Each row was made from one small tree. The marks that hang from a mark follow it in brackets, in alphabetical order. Every link used is in the known rows. Write each row's tree.
In the rows, zero is written as 128.
Known rows:
lino{nobuk{dipi}}: [108 162 136 124 145 127  96 154 153 102 150 108 136 113 105 162 141 109
 100 110 142 108  81 110  91]
pimu{lino}: [102 125 144 145 186 108 164 128 147 150 192 152  71 150 139 159 123  97
 146 195  96  95 133 144 134]
fuzopop{deze}: [137 130 121 112 158 110 134 126 147 149 197 164 125 174 146 182 149  83
 163 164 134 110 149 144 120]
deze{fuzopop}: [105 141 151 132 154 104 114 131 142 165 183 153 122 110 186 134  83 134
 132 149  84  68 135 123 121]
lino{fepe nobuk{dipi kosob midid}}: [149  97  72 110 142 139  98 137 116 132  42  63 176  79 139 147 122 158
  58 139 145 154  75  80 107]
tifop{midid{nobuk{dipi kosob}}}: [ 77 155 117 171 152 105 155 106 124  66 149  77 126  98  91 106 139 138
 119 106 141 188 137 115  76]
dipi{nobuk{kosob} sokep}: [166 166 162 109  87 126 129 122 145 132 147 147 115 131 140 119 135 111
 162 130 104 113 134 178 135]
dipi{nobuk{kosob{fuzopop{deze}}} sokep}: [169 119 128 131  63 161  94 135 139 123 138 155 126 172  97 157 177  90
 215  90 125 163 176 178 170]
nobuk{dipi{sokep} kosob{fuzopop}}: [105 131 133 193  79 150  89 135 128  87 122 121  87 108 138 123 118 136
 153  76 114 126 150 156 127]
nobuk{dipi kosob{fuzopop} midid}: [ 88 114  97 185 109 151 102 155 100 110  49  71 113 100 152 116 115 173
 126 113 119 166 144 117 130]
lino{fepe nobuk}: [148 111  89  98 163  85 124 107 179 155 159 122 140 123 130 204 108 105
  85 152 137 102  73 117 121]
fuzopop{deze kosob}: [157 154 144 132 168 130 140 110 125 162 198 190 124 186 121 155 160  77
 185 138 133 121 124 143 100]
fepe{lino{nobuk}}: [ 98 112 105 131 143  57 151 105 184 143 178 105  90 163 133 202  95  71
 133 107 143 134 104 103 136]
tifop{midid{nobuk{kosob}}}: [ 96 133  94 157 150  68 190  80 150  95 175 103 111 123 113 128 127 126
 125 130 131 181 148 130  95]
lino{nobuk{dipi kosob midid}}: [126 124  93 122 123 142  99 155 116 107  64  77 159  95 137 123 142 146
  80 117 136 158  98  86  95]
deze{fuzopop{kosob}}: [128 168 168 149 161 130 118 115 119 177 190 183 122 122 163 113  92 124
 153 130  81  88 108 121 106]
lino{fepe nobuk{midid}}: [153  95  67  72 155 118 130 126 152 172 113 106 149 116 153 189 134 129
  76 172 117 122  60 107 144]
sokep{dipi{nobuk{kosob midid{tifop}}}}: [185 115 158 112 112 107 124 121  83 158  41 149 163 132 104  77 128 167
 103 164 153 131 151 143 148]
midid{nobuk{kosob} tifop}: [120 114 150 139 164 106 175 100 129 115 160 163 155 137 106  75  77 140
 134 128 159 123 192 124 114]
lino{fepe nobuk{dipi}}: [129 138 111 114 158 122  96 131 152 126 135  93 159 100 108 186 117 119
  76 126 151 111  64 106 108]
midid{tifop}: [116 148 149 133 155  98 164 123 149 148 192 170 117 166 145 125  83 123
 126 153 146  70 146 141 105]
midid{nobuk{dipi{sokep} kosob} tifop}: [131 136 190 125 123 165 137 119 104  81 157 174 150 110 104  45 115 136
 147  88 148 102 172 133 117]
midid{nobuk{dipi{sokep} kosob}}: [126 139 174 126 124 152 129 113 119  80 155 145 131  83 126  74 136 123
 152 101 114 125 154 143 128]
midid{nobuk tifop}: [108 133 166 110 177 118 182 113 141 130 200 179 138 150 100  99 101 123
 146 141 141  88 164 135 133]
nobuk{kosob midid}: [126 112  94 132 130 103 155 122 122 148  93 110 117 115 196 121 108 152
 114 175 104 132 137 128 112]
sokep{dipi{nobuk}}: [159 163 182 113 129  80 118 116 131 155 128 149 121 120  97 153 148 117
 136 166 127 107 120 179 148]
kosob{fuzopop{deze}}: [115 105  97 150 134 122 112 133 156 139 177 154 104 178 119 200 146  91
 188 126 133 136 165 146 145]
dipi{nobuk{kosob{fuzopop} midid{tifop}}}: [127 122 115 150  95 154 135 159 106 145  60 117 141 158 107  96 117 173
 151 116 135 160 165 134 156]

Which tree is each row?
[165 143 141  85  77 158 135 138 116 150 100 137 122 124 172  98 162 135
 155 154  79 129 122 166 154] -> dipi{nobuk{kosob midid} sokep}
[103 159 133 147 111 131 147  96 123  60 173 114 107  97 105  96 166 124
 133  93 115 160 130 142 102] -> tifop{midid{nobuk{dipi{sokep} kosob}}}
[105 118 148 167 100 163 106 120 120  69 133 133 113  88  97  94 136 136
 174  67 117 150 172 152 158] -> midid{nobuk{dipi{sokep} kosob{fuzopop}}}
[170 139 182  85 123 123 130 138  95 181  83 170 146 146 101  96 155 156
 119 176 134 101 125 157 166] -> sokep{dipi{nobuk{midid{tifop}}}}
[130 159 153 148  99 133 109 123 127  98 140 132 107 101 166 103 116 129
 133 115 117  99 132 148 101] -> nobuk{dipi{sokep} kosob}
[155 139 139 109 117 141 153 151 101 153  78 129 161 155 131  78 114 161
 128 153 137 130 148 130 125] -> dipi{nobuk{kosob midid{tifop}}}
[178 120 145 111 109  94 117 118  97 158  38 124 144 102 127 111 153 152
 116 177 120 152 132 156 151] -> sokep{dipi{nobuk{kosob midid}}}
[124 154 172  97 107 192 126 161  95 136 141 172 116 140 165  74 149 150
 125 136 106  67 108 135 136] -> nobuk{dipi{sokep} midid{tifop}}
[142 146 135 151  60 141 111 132 146 121 127 135  94 135 118 136 135 119
 183  92 101 142 151 184 165] -> dipi{nobuk{kosob{fuzopop}} sokep}
[ 64 177 138 146 160 116 161 116 133  80 191  92 112 112  85 132 166 118
 131 117 120 156 111 128 100] -> tifop{midid{nobuk{dipi}}}
[171  66  63  98 147 119 135 112 126 160  76 118 182 134 135 133  89 160
  54 149 163 129 109  83 118] -> lino{fepe nobuk{kosob midid{tifop}}}
[156 120 109  61 115 182  90 143 131 143 110 120 143  93 153 155 174 130
  84 134 101 100  40 115 151] -> lino{fepe nobuk{dipi{sokep} midid}}
[134 109 107 132 138 116 161 128 108 150  99 141 139 147 171  88  85 166
 104 163 139 114 158 113 109] -> nobuk{kosob midid{tifop}}
[149 110 134 100 155 170  98 133 138 126 164 141 107 113  93 173 163  91
 107 142 112  93  64 121 151] -> pimu{lino{fepe nobuk{dipi{sokep}}}}
[ 94  95  88 148 122 112 120 137 114 121  57  45 127 119 144 137 110 118
 101  96 149 187 109  63 120] -> fepe{lino{nobuk{dipi kosob midid}}}
[125  93  99  95 169 142 143 155 140 156 135 138  94 143 125 164 178 104
 114 186  91 128  95 100 153] -> pimu{lino{nobuk{midid}}}
[105 135 171 149 162 134 147 125 105  85 132 137 173 108  90  55  87 152
 131 102 172 129 180 107  98] -> midid{nobuk{dipi kosob} tifop}
[177 141 157  80  77 170 143 145 102 151  99 169 141 156 151  67 140 151
 143 141 114 107 143 152 153] -> dipi{nobuk{kosob midid{tifop}} sokep}
[ 99  93  85 108 134  89 155 125 158 162 128  95  97 151 161 183 125  97
 122 135 117 151  96  90 156] -> fepe{lino{nobuk{midid}}}
[ 58 135  92 211 122 113 137 114 127  57 130  64 106 105  64 129 139 148
 137  62 139 217 158 126 110] -> tifop{midid{nobuk{dipi kosob{fuzopop}}}}
[ 80 138 126 145 139  92 120 129 158 115 148  82 103 135 111 179 110  79
 124  87 155 140  95  88 120] -> fepe{lino{nobuk{dipi}}}
[158 164 161  59  86 174 140 156 131 164 140 153 107 137 168 124 191 118
 165 167  64  98  94 174 178] -> dipi{nobuk{midid} sokep}
[ 86 113 145 193 138 150 125 136 106  76 115 123 150 119  64  73  87 160
 147  66 170 152 198 117 128] -> midid{nobuk{dipi kosob{fuzopop}} tifop}
[116 134 133 144 133 151 128 152  83 122  72 116 154 120 157  68  97 179
  97 134 149 119 151  96  91] -> nobuk{dipi kosob midid{tifop}}
[114 115 125 150  93 112 105 110 149  98 132  98 100 125 137 143 107  85
 126  55 146 147 115 106 128] -> fepe{lino{nobuk{dipi{sokep} kosob}}}
[161  89  66 123 154  75 124  94 169 141 117 102 154 108 133 185  80 122
  72 138 155 134 105 110 101] -> lino{fepe nobuk{kosob}}
[179  96 128 161  99 100  78 112 112 134  76 140 145 152  54 169 163 110
 176 116 167 185 185 168 168] -> sokep{dipi{nobuk{kosob{fuzopop{deze}}}}}
[156  88  83  71 160 129 138 130 144 179 112 140 167 144 132 155 114 143
  67 162 148  98  81  93 135] -> lino{fepe nobuk{midid{tifop}}}
[118 158 155  95 107 179 118 155 112 132 132 145  98 109 189 108 171 138
 135 154  76  87  93 150 141] -> nobuk{dipi{sokep} midid}
[132 111 119 171  83 170  66 140 116  92 133 143 119 142 121 146 158 109
 187  74 138 147 172 148 135] -> nobuk{dipi{sokep} kosob{fuzopop{deze}}}
[ 89 117 123 121 136 138 135 155 118 140 105  99 129 161 123 129 112 123
 100  92 160 134 104  65 137] -> fepe{lino{nobuk{dipi midid{tifop}}}}
